What can hang from each mark
Q: A F R Z
T: F R
F: J Q
Z: J Q T
A: J T
J: F R T

Every row comes from one small tree of marks. Brackets hold a mark, then the marks that hang from it, in alphabetical order. Every link used is in the known rows. Which tree was each row made from?
Known rows
(F J (Q A R)): [ -9.1  44.8   6.9 -72.0   6.5 -14.5 -24.0 -10.4   4.9 -16.7  11.9  -0.2
  48.8 -12.4   0.7  14.9  32.1  30.1 -54.8   5.2  24.6   7.8  35.6  16.5]
(Q (F J) R): [  5.2  -8.1  -5.7 -45.1   8.0  28.0  -6.3  -5.4   3.6  12.3  20.1 -11.6
  15.6   0.4   4.1  28.7  24.1  54.0 -31.3   7.4   2.1   0.9  35.0   6.2]
(F (Q A)): [-16.6  38.3  -4.8 -67.6   9.2 -24.4 -17.0 -15.8   3.9 -11.1   8.7  19.5
  21.9 -33.5   9.4  14.8  34.6  35.2 -49.5   0.4  28.9   3.8  19.9  -4.4]
(Q R (Z J)): [ 36.3  27.1 -16.2 -43.7   7.6  11.9 -23.3 -34.0   2.2   1.4  14.9  -4.4
  -1.7  15.1  -1.7  43.5  26.3  41.4 -40.3  15.0 -57.7 -12.0  29.5   6.2]
(Z (J T) (Q A)): [ 22.7  22.5 -20.6 -58.8  -5.2  -7.9   2.9 -18.7  -0.4 -14.1   0.7 -13.1
   4.7 -39.4   1.7  28.5  37.0  60.8 -45.7  -0.3  48.1  14.3  31.8  10.2]
(Q R): [ 14.5  22.7 -21.0 -60.1  18.3  19.8  -1.7 -19.3   7.4  -9.1  11.8   0.4
  -8.5  -5.5   4.9  33.9  22.5  47.8 -31.8   9.2  -7.7  -8.3  28.6  -2.3]
(T F R): [ 12.5  -7.9   5.2 -46.0  27.2  30.1 -30.2   1.8  -8.6  12.5   3.4  10.5
  -1.5  18.3   4.2  33.8  21.7  60.8 -11.1  -2.0 -12.8  16.4  14.8 -15.9]
(Z Q T): [-14.8  -2.3 -13.1 -75.9  12.0  15.8  20.6 -11.6   3.2   6.2   5.7  11.6
 -16.2 -48.6   4.7  42.8  61.5  74.5 -42.2   3.9  61.6  -3.7  45.3 -10.7]
(Q F R): [ 11.5  -9.6 -16.2 -51.9  15.4  23.1  -4.7 -11.5   4.3  11.1  20.0  -1.0
 -11.8 -11.4   4.2  26.1  20.1  62.8 -28.4   8.5  -5.4  -4.0  23.9  -3.4]
(Q A F R (Z (J T))): [ 43.3  26.4  10.4 -46.4  -3.4  -3.0 -21.1 -29.9  -3.2  15.9  21.8 -18.1
  -3.8   6.7 -16.4  24.9  23.5  63.6 -44.4  15.9 -54.1  -7.9  20.4  15.9]
(T (F J Q)): [-15.1  11.4  12.0 -39.4  19.0  13.7 -22.9  13.0  -2.8  12.5   9.2   6.3
  51.9 -15.8   9.4  22.4  26.8  41.9 -29.5  -8.2  22.8  12.7  40.9  -9.7]
(F (J R T) (Q Z)): [-12.7  13.5  34.0 -24.1 -11.9  19.0  15.7 -17.1  -1.9  10.9  31.1   2.6
  57.2   7.3   6.2  21.6  51.1  25.2 -15.9   2.6  16.5 -10.9  45.5  13.7]
(A (T F R)): [ 33.1   4.6   2.5 -54.9  29.7  24.6  -9.9 -17.8  -1.4  20.2   2.7  -2.9
  -1.3   1.9  -6.8  32.9  30.2  66.7 -19.8  -5.4 -14.5  13.1  30.8 -16.2]
(Z T): [-16.6  11.9 -11.4 -57.8  10.0  18.7   3.5 -24.8   6.2   6.4   4.7  10.5
 -14.9 -34.3  -3.8  47.7  48.1  58.7 -54.5   5.6  29.1 -17.2  43.5 -14.2]
(F (J R) (Q (A T) Z)): [  3.5  31.1  34.9 -54.0   1.2  -3.7  -8.0 -23.1  -2.4   5.9  24.2   3.3
  59.7   3.6  -4.1  18.3  57.1  24.8 -49.8   5.9   0.6  -1.3  36.4  10.3]
(F (Q (A J T) Z)): [ 15.3  56.5  10.8 -72.1   9.4 -16.0 -43.1 -33.6   5.3  12.1  12.4  22.3
  36.1 -31.8   0.0  23.0  42.8  46.6 -55.5   1.5 -11.9  -1.4  24.3  -0.7]
(T (F J) R): [  3.7  -8.0  14.9 -40.0  20.3  36.6 -31.6   7.1  -8.8  14.2   3.4   0.5
  25.7  29.1   3.6  36.3  25.5  49.9 -15.5  -3.1  -6.7  20.4  25.0  -5.9]
(F (J R T)): [ -1.8   4.0  13.1 -23.8  -8.7  46.5  22.1 -14.3   0.2  -0.3  19.1 -12.7
  33.6   5.3   5.5  32.6  44.7  35.2 -23.4   4.0  30.9  -8.7  42.7   6.4]
(Z J T): [ -2.5  10.7 -27.3 -47.1   5.1   4.2 -23.4 -34.9   2.8   0.6  -5.2  -3.5
  -8.3 -33.6  -9.2  52.3  43.1  54.6 -78.9   3.7  32.9  -9.0  47.5  -4.5]
(J (T (F (Q A R Z)))): [ 13.9  40.9  23.4 -47.2  12.3   7.5   0.2  -9.1  -2.5  10.6  19.0  -1.9
  17.3  -9.7  -5.4  15.1  24.1  61.6 -10.1   2.4  -8.8  -5.5  34.4   1.4]
(J F R T): [  8.5  -9.5   4.6 -11.8   1.2  26.0  22.2 -18.5   1.4  13.0  27.9 -10.0
  -8.1  -1.1   5.3  17.1  48.1  69.4 -12.8   6.7  53.3 -15.2  20.2   9.5]
(Z J (Q A) (T F)): [ 10.3  10.8  -4.7 -73.6  17.1  -5.1 -30.4  -4.3  -6.9   4.7  -8.1  -6.3
  -2.6 -46.2 -14.2  42.4  46.0  81.2 -77.0   2.8  55.5  14.9  43.4  -2.5]

Which tree is each row?
[ 22.4  43.8  -2.1 -50.8  -2.3 -11.5 -34.4 -32.4  -1.2   2.2   7.0   3.3
   9.3  -1.1  -2.2  38.0  35.1  34.8 -59.9  10.9 -47.3  -4.1  15.7  -3.6] : (Q A (Z J))
[  4.4  25.6   6.5 -28.6   3.3  -8.0   9.9 -21.6   5.8  22.6  29.7  -3.8
   2.4  -7.7   3.0   7.5  40.1  73.5  -7.2   5.4  22.9 -14.3  29.9  17.5] : (J (F (Q R Z)) T)
[ -4.8  51.0  15.6 -62.6  -1.8  -8.9  -4.7 -15.8   4.3 -13.5  15.2 -11.4
  48.2 -15.0  -4.7  10.5  30.8  36.6 -37.6   3.3  36.1   1.4  43.9  25.2] : (F (J T) (Q A R))
[ 15.2   3.1  12.7 -64.7   4.7   5.5 -11.8 -18.8  -0.4  19.9   9.7 -11.4
  18.7  -0.7  -9.7  21.3  38.5  55.7 -50.1   1.1   5.7  17.5  22.8   4.3] : (Q (A (T R)) (F J))
[ 26.7   5.9  10.6 -44.2  23.0  35.9   3.5 -10.2   0.8  19.5   9.8 -14.5
  27.3  -6.9  -6.2  35.2  37.6  55.3 -32.8  -3.0   3.2   4.5  46.2 -12.3] : (A (T (F (J R))))
[  4.2 -19.3 -20.2 -66.4   8.0   3.6 -16.2 -24.1  -4.2  -3.2  -5.8   0.6
 -19.7 -25.4  -5.3  50.0  57.2  72.9 -59.0   2.3  52.9  14.9  40.7   6.4] : (Z J Q (T R))
[  5.9  50.0   9.2 -73.3  12.7 -20.9 -17.8 -21.9   1.9  -5.4  19.5  16.5
  17.7  -7.6   2.4  16.6  32.6  38.3 -39.2  11.8 -25.4  -6.7  21.2   4.6] : (F (Q A R Z))
[ 26.1  11.2  15.5 -34.2 -10.8  -4.4 -23.6 -28.3  -7.8  23.5  16.8  -5.6
  -0.1   9.4  -6.9  26.8  33.5  57.7 -38.2   8.4 -42.8   1.9  11.5   7.3] : (Q A F (Z (J (T R))))
[  5.3 -11.7 -19.3 -22.0   8.1 -12.0 -33.9 -20.9  -0.4  -2.6  12.9  -0.3
  14.5 -11.8   8.8  23.0  40.9  51.1 -62.6   1.7  54.0   5.4  20.7  11.7] : (Z (J (F Q) R))
[ 20.3  35.4   9.5 -56.9   7.8 -24.9 -21.0 -37.0  -1.0   1.7  14.4   6.7
  30.0 -14.4  -4.6  21.9  45.5  34.1 -61.7   4.5 -10.4  -0.5  28.8   3.6] : (F (Q (A T) (Z (J R))))
[ 14.8   9.0  -6.3 -69.4   9.6   8.7 -30.8  -7.5   1.8   2.2  10.9  12.8
   8.5 -34.7  12.4  27.3  53.0  72.8 -48.9   5.0  60.5  13.0   8.1   5.4] : (Z (Q (A (J F R))))
[ 23.2  17.5   1.8 -48.1  23.3  28.3   1.2  -9.9   3.5  22.5   4.6 -12.6
  27.2 -14.9  -5.1  34.9  32.8  56.4 -36.5  -6.9  -0.4   5.6  48.4 -14.2] : (A (T (F J)))
[ 15.5  22.8  13.3 -43.0  -0.2 -10.8 -36.1 -32.4  -3.5  14.8  14.4  -2.7
  -6.9   2.3 -17.0  39.2  60.9  61.5 -76.9  19.1  -5.1 -15.0  21.0   9.0] : (Q A (Z (J F R) T))
[-21.6  13.7  12.0 -37.9  -3.7   8.4   0.8 -14.6   0.1  -2.4  14.1   1.7
  44.2  -2.8   6.4  18.4  38.1  31.4 -14.0  -6.1  43.7   8.9  43.3  15.4] : (F (J (T R)) Q)
[ 35.1  11.9   4.6 -41.1  17.5  11.4 -51.1 -36.5   7.5  30.0  20.0  10.6
  29.2 -21.7  -0.8  25.7  52.2  71.9 -52.3   0.9  26.2  -4.3  24.3  10.5] : (A (J (F (Q Z)) R) T)
[ 27.6  -4.0  -9.0 -38.5  -3.4  -8.5   0.4 -16.1  -4.0  -3.7  13.9 -18.3
  -0.7 -23.3   1.8  19.2  53.5  77.1 -48.4   4.8  75.6  13.5  19.3  23.6] : (Z (J F R T) (Q A))
[  0.8  31.6  -0.2 -56.5  14.6  -4.6  -9.4 -21.7   3.7   1.5  22.9  18.8
  16.3  -6.8   9.1  22.3  32.4  38.7 -24.9   7.0 -22.3  -9.4  31.0   1.6] : (F (Q R Z))
[ 16.9  -4.8  17.5 -21.5  12.6  49.2  18.4  -6.0  -6.2  10.1  20.5  -5.8
   7.8   0.4   0.0  28.8  31.8  58.7  -0.5   2.3  19.3  -9.3  31.8  -7.3] : (J R (T F))
[ 28.6  23.7  -3.1 -61.7  35.0   8.0  -5.2 -14.8   3.4  13.3   8.2  -2.8
  14.4 -24.2  -7.1  22.3  25.5  64.1 -30.4  -4.8   2.4   4.3  44.6 -10.2] : (A (T (F (Q R))))
[ 16.9  19.4  -1.7 -55.6  30.2   7.6  -3.4 -13.6   3.1  16.7   6.8   2.9
  19.3 -31.8  -2.5  22.0  30.4  59.5 -32.3  -9.3  10.3   6.6  42.4 -18.5] : (A (T (F Q)))
[ 44.3  45.0  16.0 -62.7  10.3   0.3 -60.2 -40.2   3.7  31.1  11.3   7.6
   4.2   5.4  -9.6  31.0  48.9  71.1 -53.1   8.3 -38.8   1.1   5.5   7.3] : (Q (A (J F) (T R)) Z)
[ -6.3 -21.3   7.7 -27.0  -5.9  32.8   7.7  -8.5  -1.2  21.8  18.3  -7.9
  15.5   1.2   5.3  25.5  32.8  53.3 -14.4  -2.4  17.9   5.6  30.4   3.4] : (Q (F (J (T R))))
[ 15.6  33.0  27.0 -57.6   4.6   8.0 -60.3 -31.2   1.2  25.7  16.9  14.7
   5.1  -8.2 -13.6  41.4  64.4  72.5 -71.6  19.1  -0.8 -19.8  14.4   7.4] : (Q (A (J F R)) (Z T))
[ 21.4  24.5  16.4 -36.2   8.9  32.5 -56.5 -18.6  -2.8  22.2  10.2  16.8
  29.2  -8.7   3.5  34.1  25.1  65.6 -14.3  -5.1  -4.0   4.4  22.9   4.1] : (A (J (T (F (Q Z)) R)))
[ 26.9  16.2   4.6 -38.2  10.7  44.2 -49.9 -16.7  -1.4  15.9   3.6   7.8
  16.7 -10.0   2.4  39.3  21.0  71.2 -20.3  -4.4  10.9   5.6  22.1   2.1] : (A (J (T F R)))
